Known rows, with every step that occurs:
gunez, gotuv, fizu, vekerar: [ 43  -2  30  10  42  26  51  49  16  42  66 -64  65 -30 -37  13  46 -20
  14 -39 -36]
rarag, tarura, vekerar: [-31 -52 -16 -25  14 -29  -2  -2  38  11  81 -24  20 -16 -11 -10 -33  32
  -3 -15 -37]
fizu, gotuv, tarura, rarag, gunez: [ 37 -54 -11   7  34  13  44  30  39  27  27 -32  -4 -55  37 -21 -37  23
 -16 -47  -6]
gunez, gotuv, fizu, rarag, tarura: [ -7 -43  11  11  15 -34  65  65  53  38  98 -49  53 -28  -4  22   9 -15
  25 -17 -33]
gunez, gotuv, fizu, vekerar, tarura: [ 42  -6  39   5  26  44  32  38  57  29  64 -53  39 -37 -56   6  34  -6
  -1  -7 -56]
gunez, vekerar, fizu: [ -2  -4   6 -33  15  -2  29  12  25  35  84 -32 -27 -21  -1 -11  18  -1
  -2  41 -59]
rarag, gunez, vekerar: [  4  14 -12 -27  47 -22  26  17  -6  18  84 -51   8 -25   1 -33  -5  20
 -14  -4 -36]
gotuv, tarura: [ 78 -52 -25  -6  65  -6  35  23  16   3  43 -41  65 -40   6 -10   1  20
  15 -14 -17]
fizu, vekerar, tarura, rarag, gunez, gotuv: [ 30  21  12   6 -10  42  25  43  55  24  68 -34   7 -48   3 -29 -37  32
 -32 -38 -34]
gotuv, tarura, rarag: [ 71 -76 -28   7  26   4  50  52  33  -3  68 -38  41 -54  19  -1 -39  21
   6 -13 -11]
vekerar, tarura, rarag, gunez: [  5 -23 -33 -12  -6   3  22  41  75  -4  71 -18 -21 -49   9 -44 -71  37
 -43 -28 -21]
gunez, vekerar: [ 17 -14  -5 -20  45 -17  24  16  -1  16  84 -51  25 -27  -7 -14  22  16
   2  24 -49]
tarura, vekerar, fizu: [ -2 -32   2 -19  -1  -2  -1  12  56  31  91  -6 -21 -38  -7 -15  -8   2
 -13 -16 -48]
gotuv, fizu, vekerar, tarura, rarag, gunez: [ 20 -17  10 -13  -7  52  38  77  71  12  62 -44 -29 -74 -35 -16 -66  -2
 -29 -35 -32]
gunez, vekerar, tarura: [ 19 -12   4 -33  31  -1  10  12  37   9  72 -34  -3 -32 -26 -20   7  29
 -19  62 -65]
gunez, gotuv, tarura: [ 74 -31  -5  13  67  -9  42  15  17  16  60 -46  96 -18  10  -2  38  15
  18 -22 -11]
vekerar, fizu, rarag, gunez, gotuv: [ 21  19   7  11  -5 -33  46  50  58  64  92 -10   4 -43  45 -21   5 -10
 -10 -50 -34]
gotuv, tarura, vekerar, fizu, rarag: [ 69 -71  18  -1   3 -19  23  54  62  57  80  -5  -9 -89  11  10 -23  -2
   9  -8 -57]
fizu, gotuv, tarura, vekerar: [ 49 -76  18   0  51   8   2  -5  37  34  39 -33  20 -55  -6  -2  13  20
  -2 -17 -41]
gunez, vekerar, tarura, rarag, fizu: [  6 -35  -6 -51 -31   5  24  37  66  28  75 -40 -51   5   1 -29 -49  16
 -36  66 -58]
gotuv, tarura, rarag, gunez, vekerar, fizu: [ 19 -23   8 -25  11   8  58  38  38  27  71 -38 -46 -44  16 -18 -40   6
  -8  17 -33]
gotuv, tarura, vekerar: [ 66 -72  -6  -8  53 -11   2  16  27   7  66 -33  48 -54 -15  -3 -14  27
   6 -16 -26]
fizu, vekerar, tarura, rarag, gunez: [ 30  -2  -8  -8 -18  42  22  51  55  14  50 -23 -20 -64   1 -37 -68  37
 -34 -36 -38]
vekerar, fizu: [ 10 -16 -18 -11   3  -6  31  20  50  27  61 -16  -3 -18  17 -23   3   1
  -2  -9 -33]

Rows:
[-16 -42  30 -15  -2  14  -3  -7  67  60  63  -9 -46 -33   6  -8  13   0
 -28  -8 -58]
tarura, vekerar, fizu, gotuv
[  3 -36   2 -27  -2  10  20  43  56  -1  89 -38 -25 -49 -14 -13 -35  30
 -29  59 -60]
gunez, vekerar, tarura, rarag
[-26 -20  13 -33 -19 -32  48  41  39  58  96 -28 -37 -37  20   9 -23   3
  16  55 -78]
gunez, vekerar, fizu, rarag, tarura
[  7  -2  25  19 -10 -39  17  40  66  70 110  -3 -14 -60  24 -16  -6  -9
 -20 -54 -45]
tarura, vekerar, fizu, rarag, gunez, gotuv
[ 18 -15  17 -22  23 -17  38  78  53  30  90 -44 -24 -83 -32  -6 -21 -10
 -20  16 -61]
gotuv, fizu, rarag, gunez, vekerar, tarura
[ -1   1  -7   7   2   2  22  33  76   3  84 -21   7 -31  14 -35 -35  30
 -35 -30 -18]
vekerar, tarura, rarag, gunez, gotuv
[ 20 -46   5  -5 -22 -26  10  55  72  58 100   3 -24 -70  12   0 -20  -1
  -7 -15 -58]
tarura, vekerar, fizu, rarag
[  6 -21   2  -7 -16 -33   8  47  62  58  95  -2 -42 -73  22 -25 -40  -1
 -24 -47 -42]
tarura, vekerar, fizu, rarag, gunez
[ 13   1  21  17   9  33  60  72  31  34  90 -59  30 -44 -16  -6 -14 -18
 -10 -68 -10]
tarura, rarag, gunez, gotuv, fizu, vekerar
[ 62 -51  17  12  56 -15  13   3  31  21  82 -40  70 -38 -12   7  28  17
   7 -23 -30]
gunez, gotuv, tarura, vekerar
[-64 -47  29 -32 -20   4   3 -28  81  58  61 -17 -60 -14   4  -6 -17  13
 -11   7 -58]
rarag, tarura, vekerar, fizu, gotuv
[ 45 -56 -10   6  24 -28  52  94  41  29  87 -35  37 -68 -10  15  -2 -25
   7 -26 -34]
gotuv, fizu, rarag
[ 44 -24  18 -19  19  46  22  50  54  13  46 -45   9 -55 -57   2  -6  -4
  -2  -6 -53]
gotuv, fizu, vekerar, tarura
[ 84 -51 -16 -13  -5  31  57  61  29  47  33 -45  11 -22  25 -16 -51  12
   6 -13 -26]
gotuv, tarura, rarag, fizu, vekerar
[ 64 -63  -1  -1  64   7  33   3  25  31  16 -38  41 -35  17  -8  23  17
   8  -9 -30]
fizu, gotuv, tarura
[ 83 -34  12   4  -1  30  64  49  30  58  45 -50  34  -2  31 -12 -17   4
   5 -12 -25]
gunez, gotuv, tarura, rarag, fizu, vekerar
[ 20 -10  37 -22  50  15  40 -11  32  56  29 -45 -56 -36  14 -16  18   0
 -13  18 -52]
rarag, gunez, vekerar, fizu, gotuv, tarura
[ 63 -56   0  19  32   3  55  45  31  10  72 -41  68 -31  23   4  -7  16
  10 -16  -6]
gunez, gotuv, tarura, rarag
[ 35 -35  47 -20  40  22  37  -9  30  59  32 -50 -36 -34   6   6  38  -3
   0  56 -64]
gunez, vekerar, fizu, gotuv, tarura
[ 58 -51 -15   4   8  -8  61  43  48  40  56 -46  38   9  42 -19 -17   3
  -2  -9  -9]
gunez, gotuv, tarura, rarag, fizu
[  4   2   1   9  51 -13  49  36  28  20  82 -50  51 -17 -21 -20  29 -25
  -8 -66  -4]
rarag, gunez, gotuv, fizu
[ 48 -47  18 -10  33  25  43  -1  57  43  15 -25  -9 -30  22  -7  20   0
   2   5 -39]
vekerar, fizu, gotuv, tarura
[ 20 -12  15 -16  -6 -25  41  54  37  59  96 -26 -27 -57  22   6   4   0
   0  42 -75]
gunez, vekerar, fizu, rarag
[ 56 -11   0 -12  12  36  11  26  43  21  39 -24  20 -54 -17 -16 -11  32
  -9  -8 -58]
fizu, vekerar, tarura
[-21 -79   6 -12  -2 -39  29  66  60  35 106 -33  11 -64 -29  25 -36  -5
   9 -14 -42]
gotuv, fizu, rarag, tarura, vekerar
[-14  -8  38 -29  14  16  25  -7  35  68  55 -43 -53 -19  10  -5  39  -3
 -19  47 -71]
gunez, vekerar, fizu, gotuv
[-10 -18   0  16  21  -2  62  60  46  13 100 -51  28 -31  -5 -10 -11 -20
 -18 -63   4]
tarura, rarag, gunez, gotuv, fizu
[-28  18  32 -29  18   6  24  -7  36  61  50 -40 -68 -20  18 -27  20  -2
 -28  18 -55]
rarag, gunez, vekerar, fizu, gotuv
[ 23 -48 -27 -10 -11  10  18  48  76 -10  73 -18  -5 -45   4 -21 -45  33
 -27   8 -30]
vekerar, tarura, rarag
[ 45 -75  12 -19  28   1   7  -8  48  61  27 -34  -6  -4  12 -19  -5   8
 -15  -6 -39]
rarag, fizu, gotuv, tarura, vekerar
[ 33 -12  25  -3  32  -9  14  -7  51  44  77 -24   3 -36   2 -23   5   2
  -4 -43 -21]
rarag, gunez, gotuv, tarura, vekerar, fizu
[ 32   5   3 -23  16 -32  13  52  43  32  85 -28 -20 -74   0 -20 -21  23
 -26  20 -64]
fizu, rarag, gunez, vekerar, tarura
